Known rows, with every way that one mark hangs from another:
J_299(J_623(J_440 J_762(J_175 J_547))): [-10 -11  41 -48  48   7   3  11 -32 -12   1  13 -17  -1  -3   6 -11   8]
J_30(J_175 J_762(J_440)): [-14 -69 -11  -2  11  -1  30  27  16  30 -15 -13 -21 -27 -53 -14  17  -3]
J_299(J_623(J_762(J_30(J_175) J_440 J_547))): [ 16 -28   0  -9  -8  -3 -11  35  -5 -15  11  20  -8   0 -14  23 -13   2]
J_623(J_440 J_762): [-32 -32  76   0  73  25  10  33 -25   7  -1 -43 -14 -24 -43 -17 -15 -14]
J_299(J_623(J_440 J_762(J_175))): [-14 -34  57 -29  54  20   4  30 -32  -4 -14  23 -20  -6  -9   3 -24  12]
J_762(J_30 J_623(J_299)): [ 11  20  -6   8 -27   4  17   4  14 -10  -2   4  21 -19  14   9  -2   0]
J_299(J_623(J_440 J_762)): [-10 -43  77 -25  55  31   8  55 -29  -4 -18   5 -12 -16 -42  -1 -31   3]
J_440(J_623(J_299 J_762(J_175 J_547))): [-14   0  29 -33  20  11  31  -5   2  -1  -5  38 -35  30  18   5  28  35]
J_547(J_762(J_30 J_175 J_440(J_623))): [-14   6 -22  28   1 -14 -39 -27  15   0   1  13 -13  29  17  -6  -4  -6]
J_762(J_30 J_175 J_440): [  5  17 -52  32 -11 -20 -26 -22  -2  22  12  -6  21  -5  18   3 -15 -17]
J_762(J_30 J_547): [ -2  49   2  -9 -11 -12  20 -18   7   2   9 -25  17 -16 -10  -2  12 -24]
J_440(J_623(J_299 J_762(J_175))): [-19 -25  44 -15  26  23  31  14   3   9 -19  44 -40  25  13   3  16  38]
J_440(J_623(J_299 J_762)): [-14 -33  64 -10  27  34  33  40   6   7 -23  29 -32  16 -21  -2   7  30]
J_175(J_762(J_30 J_440(J_623))): [ 12 -11  -4  48 -26   2 -20  16  -4  20  -3 -12   6   9 -14 -12  -8  -9]
J_762(J_30 J_547 J_623(J_299 J_440)): [ 16  36 -16 -27 -14 -11   3  -2  -7 -33  25 -46  35 -10  21  18  -4 -10]
J_175(J_762(J_30 J_440 J_547)): [  8  17 -22  37 -14 -14 -27 -13 -10  17  21 -54  16 -20 -20 -15   9 -27]
J_547(J_762(J_30 J_175 J_440 J_623(J_299))): [ -6   8 -49  36  -2 -15 -47 -38  13 -15  15  -5  -1  -2  33   2   2  -3]
J_299(J_623(J_440)): [  6 -27  52 -46  28  21  19  50 -26   8 -36   4  10  -7 -38   0 -33   4]
J_299(J_623): [  8 -12  42 -35   8  21  35  29  -7  19 -46  43   0  -8 -35  -4 -14  11]

Rows:
[-10  23  36  -5  -3   4  17   2  11 -12   8  21 -13  21  -5   0   9  -1] -> J_440(J_623(J_762(J_30 J_547)))
[  7  29  -3  13 -32  -2   9 -21   0 -11  12 -26   6 -24  13  -5  31  -4] -> J_175(J_762(J_30 J_547 J_623(J_299)))
[ -1  44 -24 -51   2 -20  21 -54 -17   0   7   3  13  19  39  -3  10  -3] -> J_762(J_175 J_547 J_623(J_440))
[  4 -27 -34   9   7   4  -1   5  17  12  -3  -4   8 -31 -37 -14   5   1] -> J_30(J_762(J_440 J_623(J_299)))
[ 10  33  -8 -41 -14   1  37 -24   6   3  -7   8  12   0   3  -2  24  11] -> J_762(J_547 J_623(J_299))
[ 11 -64 -10  10 -22   8  23  23  -6  27 -16  -9 -17  -2  -4  -6  20  20] -> J_30(J_175(J_762(J_440 J_623(J_299))))
[  5  76 -50 -15 -41 -31  14 -72   9 -10  19  28  17   7  58   6  20 -10] -> J_762(J_30 J_175 J_547 J_623)
[ 20   2 -51  15 -26 -12 -20   5   6   7   4  21  13  30  36  22 -14  17] -> J_762(J_30 J_175 J_440(J_623(J_299)))
[-20   6  30  11   3   6  14  -4   8  -2  -2  47 -26  23  22   2   3  10] -> J_440(J_623(J_762(J_30 J_175)))
[ -3  15  14  37 -28   4  10 -16   0   6  -4  -8   3 -23   2 -20  11 -16] -> J_175(J_762(J_30 J_623))
[ 31  56 -72  11 -46 -28 -25 -38   8  -3  30  -5  46   7  13   5 -10 -25] -> J_762(J_30 J_440 J_547 J_623)
[  4 -12  20 -28  17  17  24  22 -14   2 -14 -22  16  -9  -6  -1 -12   8] -> J_762(J_623(J_299 J_440))
[ 18   2 -62   2 -11  -6  -8 -26  -4  23  -2  26  16  12  33   4  -5  19] -> J_762(J_175 J_440 J_623(J_299))
[-17  -1  -1  44  20  -4 -43  -8  12   4   5 -41   1 -17 -33 -18  -9 -31] -> J_547(J_762(J_30 J_440))
[ -9  -7 -24  24   4  -9 -41 -11  15  -7   2   1 -15  23  20   5   1   7] -> J_547(J_762(J_30 J_175 J_440(J_623(J_299))))
[ -2   0 -24  40  -1  -4 -45 -10  18 -16  11 -24   8 -12  -5  -4  -8 -12] -> J_547(J_762(J_30 J_440 J_623(J_299)))
[ 11  10 -20   2   2 -10 -33  -5 -11 -13  21  32   1   0   9  16 -16  -1] -> J_299(J_623(J_762(J_30 J_175 J_440 J_547)))
[ 22   2 -22  22 -29  -6 -21  10  -4   3  13 -29   9  10  -4   0  11   3] -> J_175(J_762(J_30 J_440(J_623(J_299)) J_547))
[-19 -37  27  -5   8   3   3  19   8 -36   0 -44 -18 -13   8   9   7  -1] -> J_547(J_762(J_30(J_175) J_623(J_299 J_440)))
[ 26   0 -43 -17 -53 -24   8  11  13   1  10   8  11  44  10  21   3   4] -> J_762(J_30(J_175) J_440(J_623) J_547)
[-23  24  16  22   0  -1  -7 -31  23 -16  -5  -4  -7 -14  -4 -18   8 -22] -> J_547(J_762(J_30 J_623))
